Each row was made from one path, in order. Every step used is in the known rows, and no mark comes twice. Write each row's path.
In the rows, 128 means zero.
Known rows
dozu > nazalos > fazat > sotufod: [158 124 130 121 112  92 161  80 112 149 130 148 107 146 155 126 132  80
 145 111 133 169 137 103 102 147 143 110 120 127 103 123 100 139 171 113
 140 112 121 165  92 147 136  94 125  82 145 140 102 103 140 129 117 147]
nazalos > natav > dozu: [120  50 110 136 103  95 128 154  92 117 128 133 120  73 135 132 141 117
  98 134 128 126 145  74 132 108 145 149 106  97 121  78 117 151 139 182
 138 140  93  99 131 136  93 109 192 171  78 168 137 136 137 132 124  75]
dozu > nazalos > natav: [132  78  95 122  96 113 149  83  91 158 115 119 117  74 144 126 135  74
  97  69 124 191 117  65  86 102 149 103 104  98 109 106 107 160 147 142
 140 143  91 119  88 121  89 130 170 129  93 132 102 134 132 126 107 117]
kize > mano > foner: [129 146 158  95  97 113 172 119 165 119 135 125 106  88 158 130 108 111
 119 171 124 146 133  94 164 127 137 194 114  78 151 118 127 125 128 152
 125 118 163 129  83 108 122 179 157 151 116 115 131  94 100 141 107  84]
daku > sotufod: [117 138 146 137  90  70 124 140 119 144 111 155  42  75 142 158 126 103
 145 111 130 123 124 113 126 113 128 192 128 101  97  93 111 145 142 131
  85 133 161 166 122 137 107 115 118 158  97 153 113 142 117 115  95 149]
senak > sotufod > dozu > nazalos > fazat: [ 79 141 106 118 127 124 126  55 112 143 136 133 104 128 115 100 176 100
 141 127 119 194 134 103 134  69 131 108 134  75 102  89 103 161 161  77
 123  78 133 139  69 112  95 107 142  84 153 137 158 119 130 167 109 133]
nazalos > dozu: [114  97 115 149 107 100 140 103 114 149 122 162 106 119  87 140 111 118
 123 129 163 133 174 112 129 119 123 150 137 126 121  91 134 151 144 148
 130 165 105 131 134 157  93 135 162 142  74 197 143 123 103 108  97 106]
dozu > nazalos: [128 124 104 127 112 100 121 111 106 178 129 157  92  92 144 130 115  98
 129  92 125 188 120 107 118  97 133 132 148  92 101 121 107 142 154 112
 123 131 132 122  81 111 117 138 164  93  93 140 145 135 143 119  96 120]
dozu > nazalos > natav > senak > batulaz: [144  53  85 112 141 124 118  81  97 172  83 116 126  57 141 142 146  82
 155 106 146 176  94  15  76 106 135 141 154  54 138 101 121 148 103 182
  98 110 100  96 135 108  85 111 146 139  91 174 147 174 182 144 106 102]
losas > foner > mano > kize: [113 111 182 153 131 119 151 181 203  80 140 169  93  95 186 138 111 143
 108 174 182 105 105 134  94 140 104 151 106  65  98 113  90 117 142 143
 108 105  90 111 110 183 112 172 127 160 158 155 168 108 113  49 151  94]
dozu > nazalos > fazat: [118 120 103 140 115 116 128  83 115 170 133 135 101 129 129 118 135 111
 122 110 132 186 134 111 118 107 139 118 152 102 100 101 122 143 175  83
 127 121 135 149  73 116 112 119 152 103 129 133 125 119 138 145 116 116]
senak > natav > nazalos > fazat: [134  52 120 156 100 106 168  91 113 116 147 187 112 151 144 121 141 107
 116 150 109 136 168  79  86 142 120 153 158  97 140  97 131 131 142 134
 131 104 148 173  85 143 129 103 120 111 118 128 110 123 143 170 156 146]
sotufod > fazat: [133 117 149 131  82  84 126 117 115 137 133 137 129 125 161 109 142 132
  94 132 165  89 117 115 112 127 101 141 130 106 128 142 159 141 160 111
 125 109 108 129 122 151  93 145 131 154  51 135 142 124 151  92 109  78]
daku > sotufod > fazat > losas > foner: [184 124 209 127  66 110 126 158 160 142  93 117 111  97 177 162 136 125
 144 134 188 142  70 161  83 167  99 139  96 118  50 125 139 153 151 113
 134 104  83 176 132 200 116 152  75 177 123 169 154 109 151  63 152 128]
fazat > losas > foner: [183 110 174 142  90 114 123 171 167 133  93 151 113  79 175 168  97 121
 134 119 175 173  88 147  96 178  94 120 111 108  79 118 133 133 122 133
 151 124  76 154 123 177 134 161 118 143 138 182 157  87 129  75 141 108]
senak > sotufod > fazat > losas > foner: [174 120 207 133  68 123 142 144 159 120 118 122 121  87 192 135 135 112
 136 129 187 161  83 141  82 183  82 122  86  98  83 133 132 147 148 134
 148  79  71 154 121 178 115 161  91 156 121 178 177  93 153  74 167 104]
losas > foner > fita: [138 108 160 160 144 149 118 163 148 113 136 144  77 117 169 113 122 143
 104 138 137 162 129 144 108 125  96 117 127  55 117  86 119 157 129 171
  90 123 109 137 119 170 158 153 140 135 118 166 131  96 144 127  97 109]
kize > mano: [125 125 150  93  96  97 137 126 147 131 131 144 128  70 157 130 117 126
 136 171 115 124 135 112 140 141 134 188 154  86 137 132 109 129 143 157
 120 134 147 127  98 113 137 135 164 151  75 124 123  95  93 119 102 103]
sotufod > fazat > nazalos > natav > dozu: [135  52 110  98 102 120 163 128  86 119 119 105 146 104 143  85 166 110
 100 136 124 110 146  94 119 108 110 112 113 130 132 125 137 142 156 151
 152 144  75 111 143 126  88 103 171 170  78 173 137 160 193 120 125  80]
losas > foner > kize: [149 113 147 141 135 139  97 159 171 132 133 146 123 117 139 105 118 154
 102 139 149 129  96 155 127 160 114 129 120  64  77 111 122 137 153 153
  98 131  78 120 119 148 114 164 112 164 101 162 176  91 109 124 120 104]
sotufod > dozu > nazalos: [100 132  97 112 127 124 110  97  90 161 109 144 103 118 115 115 141 117
 138 109 121 167 116 113 154  45 131  98 134  88  97 101 109 158 118  88
 116 121 118 105  91 126 111 137 164  83 120 121 167 133 135 136  81 116]
dozu > nazalos > natav > senak > sotufod: [117  86  82 107 102 110 143  92 123 164 118  95 102  53 160 122 152  56
 133  94 134 206 118  15  76 113 141 169 105  50 125  93 104 169 124 166
 112  97 120  96 112  73  70  94 148 130 100 182 140 143 167 139 131 114]
natav > nazalos > fazat > losas > foner > mano: [163  67 195 167  93 152 144 153 166  93  99 178 161 135 199 152 125 139
  98 188 202 182 115 148  66 170 110 102 118  93  80 116 141 145 136 157
 168  92  98 168  95 195 128 147 116 138 208 146 152  93 147  99 203 130]
foner > fita: [126 108 129 158 158 121 123 141 120 119 142 157  90 117 165 107 109 142
  88 124 110 139 150 102 124  99 106 153 141  68 134  97 128 164 133 158
  83 121 126 133 119 140 135 143 143 126  90 165 116 132 129 122  91 105]
daku > sotufod > fazat: [117 136 158 123  69  73 124 116 120 145 115 123  77 112 155 127 159 119
 122 136 156  85 117 117 118 119 116 172 137 111 102 125 127 150 166 106
 100 117 138 163 124 159  86 120  97 176  74 128 123 141 147  93 106 126]
daku > sotufod > dozu > nazalos > fazat > losas: [140 142 136 117 112 139 124 105 122 160  76 113 117 126 126 149 151  95
 152 117 133 178 102 126 120  79 120 114 127 111  61 109 114 170 143  58
 130  98 119 176 102 166  91 129  94 131 191 146 139 121 120 112 120 146]
senak > natav > nazalos: [147  48 114 146  98  95 166 120  96 115 142 216 100 112 154 127 128  99
 131 139  98 135 161  77  97 126 122 170 152  76 133  98 121 130 108 163
 129 125 141 155  97 136 132 128 129 112  86 138 131 134 153 146 141 147]
nazalos > natav: [131  74 120 135  94  96 148 100 113 113 110 145 133  79 143 125 130  99
  83  87 141 146 123  64  90 128 125 137  99 106 129 103 131 157 132 169
 117 138  89 126 127 134  93 125 160 159  73 144  88 119 121 123 114 107]
foner > kize > mano: [117 128 138  86 127 143 125 141 166 134 138 127 156  94 152 100 113 149
 119 182 101 101 130 133 155 142 143 188 145  65 130 127 112 144 158 152
 108 128 118 102 108 105 115 155 134 180  71 132 149  96  63 125 118  96]
natav > nazalos: [127  84 122 146  76 104 122 119  96 120 145 192 109 104 155 136 134 107
 118 133 118 149 139  92 120 126 119 157 157  67 123 106 133 144 126 170
 125 140 136 155  97 135 114 133 153 142  80 130 110 146 132 149 132 138]
sotufod > dozu: [102 133 118 130 130 100 117 123 111 116 108 151 110 115 115 111 143 139
 123 132 131 106 124 127 157  84 107 120 129  92 128  96 132 138 118 128
 112 117 113 102 134 144 103 134 153 124 107 140 152 117 107 135  63 110]
dozu > nazalos > natav > senak > sotufod > fazat: [115  87 106  97  80 101 147  81 105 171 116  66 123  97 168  93 183  71
 114 110 157 164 113  37  71 123 124 147 111  67 123 121 131 175 155 128
 132  80 100 103 108 100  55 108 129 145  78 160 156 154 197 121 132  88]

Write each row's path
[110 115 138 108  91 120 172  90 105 162  97 128  90 122  94 108 157  85
 130 138 145 105 180 147 125  96  84 143 146 159 112 135 148 146 160 123
 138 172 103 180 144 154  81 104 108 162  83 196 127 161 163  92 100 147]	daku > sotufod > fazat > nazalos > dozu
[135 129 131 134 150 133 131 126 158 127 146 128 116 131 126  93 107 128
  86 135 122 118 126 102 156 139 119 174  97  49 125 106 130 149 135 141
  97 119 121 124 101 116  79 196 118 172  99 148 167 108  99 132 116  82]	mano > foner > kize
[117  73  63 101 132 128 133 102  98 176  70  87 131 111 121 114 168  98
 120 111 147 174 109  31 100  77 135 102 130  60 117  84 134 164 113 145
 118 118  95  73 122 104  68 108 160 127 117 152 133 145 152 128  86  92]	sotufod > dozu > nazalos > natav > senak
[137 124 129 102 100 111 166 104 116 137 105 144 126 126 164  84 137  92
  95 120 128 105 127 130 117 127  64 127 148 132 135 179 160 132 151 111
 126 132 103 144 119 121 121 123 119 130  61 162 111 144 183 101 108 112]	sotufod > fazat > nazalos
[127  58  91 128 113 100 135 125 122 156  86 103 123  94 154 134 137  99
  96 112 163 146 123  30  80 144 135 162 115  87 136  98 157 152 116 183
 112 128  98  96 148 105  72 103 151 167  82 170 100 135 151 108 106  83]	nazalos > natav > senak
[178  82 116 115 127  86 172 110 107 158 157 152 100 145 145 122 134  85
 179 139 105 144 165  79 104 131 161 129 115 134 103  93  84 119 159 109
 160 101 129 135  97 144 154  74 130  59 159 167 156 113 155 145 148 135]	senak > natav > dozu > nazalos > fazat > sotufod
[131  63  69 118 111 109 140 105 110 182  87  84 117  96 145 131 139  75
 119  92 144 182 114  23  74 116 146 132 136  74 122  97 136 160 127 158
 123 128 103  85 119  91  75 107 167 136  96 164 115 155 165 118 107  96]	dozu > nazalos > natav > senak
[163  95 190 170 108 138 147 168 190 103  90 162 161 142 193 152 107 142
  97 176 208 166 110 158  61 182 109 104 112 116  87 111 138 142 148 136
 158  92  79 157 118 190 123 150 113 146 209 156 162  77 133  85 182 112]	nazalos > fazat > losas > foner > mano
[118  93 104 135 130 114 101 116 102 179 144 126  98 131 125 115 143 123
 139 151 119 174 154 107 146  85 152 117 139 108  95  84 106 145 179  97
 138 121 134 131  85 119 112 110 189 111 124 163 155 119 157 150 124  84]	natav > dozu > nazalos > fazat
[133 144 136 125 133 101 149 101 114 103 117 154 126 152 117 116 161 115
 145 135 137 104 130 117 143 127 117 100 112 117 128 106 127 133 133 118
 130  93 110 142 130 168 122 101 114 101 167 144 125  85 113 135  96 133]	nazalos > fazat > sotufod > dozu
[163  85 134  92  72 127 155  98 124 172  92  70 167  87 183 117 153  62
 124  97 169 183 101  39  48 139 110 142  91  81  92 142 132 177 133 120
 153  73  69 120 130 125  51 133 105 156 108 181 163 151 181  80 166  95]	dozu > nazalos > natav > senak > sotufod > fazat > losas
[155 132 215  77  84 164 132 163 193 142 108  82 151 103 176 120 148 135
 152 193 144 107  79 176 122 157 131 167 118  75  69 139 120 154 174 133
 126 118  99 151 119 172 120 166  63 218 121 136 171  94 101  82 157 112]	daku > sotufod > fazat > losas > foner > kize > mano
[ 95 109 161 143 136 106 158 169 183  83 141 179 107  99 170 129  96 142
  91 164 169  78 125 102 101 124 109 177 112  70 120 118  88 124 147 134
 107 105 112 111 114 159  86 155 126 158 131 145 143 132  93  52 149  87]	foner > mano > kize
[126  95 102 119 119 108 100 148  93 180 148 147  85  92 133 130 122 120
 154 135 115 175 134 102 155  67 152 128 138  87  95  87  89 140 149 112
 134 143 136  91  89 113 118 124 207 112  86 160 181 156 156 129 107  79]	natav > dozu > nazalos
[147 117 174  79 122 195 133 136 190 168 114  96 178 116 170 113 135 139
 143 187 122 183 103 167 121 155 142 121 141  69  74 131 102 144 179 119
 150 120  84 140  72 145 134 160 101 156 160 137 175  69  96 121 156 104]	dozu > nazalos > fazat > losas > foner > kize > mano
[ 87 104  85 108 130 107 138  98 119 116  89 101 113  86 128 105 188  92
 129 118 135 138 117  39 115  90 114 150  89  49 141  72 131 164  92 171
 103  82 102  80 149 104  65 100 145 144 115 167 153 129 136 149  96 112]	nazalos > natav > senak > sotufod > dozu
[ 87 129  87 110 142 124 120  79 121 171 119 109 102 136 118 102 178 102
 148 139 132 187 131  75 129  78 135 126 142  60 112  81 120 161 138  91
 112  68 134 120  90 102  89  93 135  97 157 160 162 127 152 172 107 113]	natav > senak > sotufod > dozu > nazalos > fazat
[131 116 169  93 116 157 124 151 193 128 129 116 144  99 166 101 124 152
 125 192 119 124 105 159 144 164 132 158 137  55 107 115 109 131 158 169
 115 137 109 111  97 133 139 153 122 173 102 137 168  77  85 132 121  97]	losas > foner > kize > mano
[137  87 126 103  92 117 186  84  99 119  95 113 152 105 160  76 160  77
  71  96 131 116 133  90  82 128  86 102 115 126 141 162 160 148 149 138
 146 143  63 140 132 123  84 112 128 162  67 150  84 141 174 114 111 119]	sotufod > fazat > nazalos > natav
[152  90 120 118 118 107 176  88  97  88 128 186 127 170 128 107 182  96
 161 145 102 102 161  85 109 117 124 113 123 103 124  94 114 124 111 137
 139  78 129 152 123 178 138  96  93  80 167 136 120 104 129 163 125 168]	senak > natav > nazalos > fazat > sotufod > dozu
[143 109 233 136 113 136 164 180 202  83 125 147 137 112 198 131 123 146
  96 174 217  89  84 145  63 161  84 134  97  94  70 147 108 125 149 118
 143  85  58 126 128 214  89 179  83 174 155 161 166 109 129   6 180  66]	sotufod > fazat > losas > foner > mano > kize
[171 109 167 140 140 180 127 145 156 152 113 118 116 137 174 127 122 137
 123 125 131 219 115 146  90 120 107  81 125  78  77 107 115 177 144 119
 132  99  88 169  91 177 153 157 114 113 180 183 143  90 153 113 136 117]	dozu > nazalos > fazat > losas > foner > fita
[137 104 212 146 115 133 157 192 210  78 125 167 113  93 197 154  96 140
 106 159 196 116  89 132  74 162  94 141  95  83  70 124  93 128 129 132
 134 102  74 128 127 199 104 180  98 164 173 173 170 102 111  25 181  86]	fazat > losas > foner > mano > kize
[156 113 187  85 113 173 127 155 206 130 121 109 181 121 168 113 127 150
 122 199 135 135 104 167 126 179 133 136 135  75  83 132 123 137 163 149
 143 117  83 147  99 149 132 161  90 185 149 153 149  64  76 116 155  96]	nazalos > fazat > losas > foner > kize > mano
[133  26 108 152  89 112 177  95  89 140 142 198 102 132  88 136 124 103
 141 146 132 140 203  78  84 110 121 160 148 104 133  81 122 136 111 169
 155 158 124 149 122 160 113 124 147 114  86 174 155 148 133 133 128 141]	senak > natav > nazalos > dozu
[156 117 157 130 113 162 121 121 146 146  82 127 131 135 142 137 136 123
 147 137 161 198  87 164 105 127 106  57 119 104  61 104 119 144 138  91
 157 100  68 146  96 184 126 147 108 116 197 166 170  82 140 116 132 116]	sotufod > dozu > nazalos > fazat > losas > foner
[132  64  98  97 108 117 171 100 123 154  73  82 148 117 158  94 160  69
  90 122 153 123 122  53  71 141  90 136 136 109 144 143 180 145 130 155
 126 129  81 102 140  94  64  94 128 168  71 179  97 163 201 102 117  84]	sotufod > fazat > nazalos > natav > senak
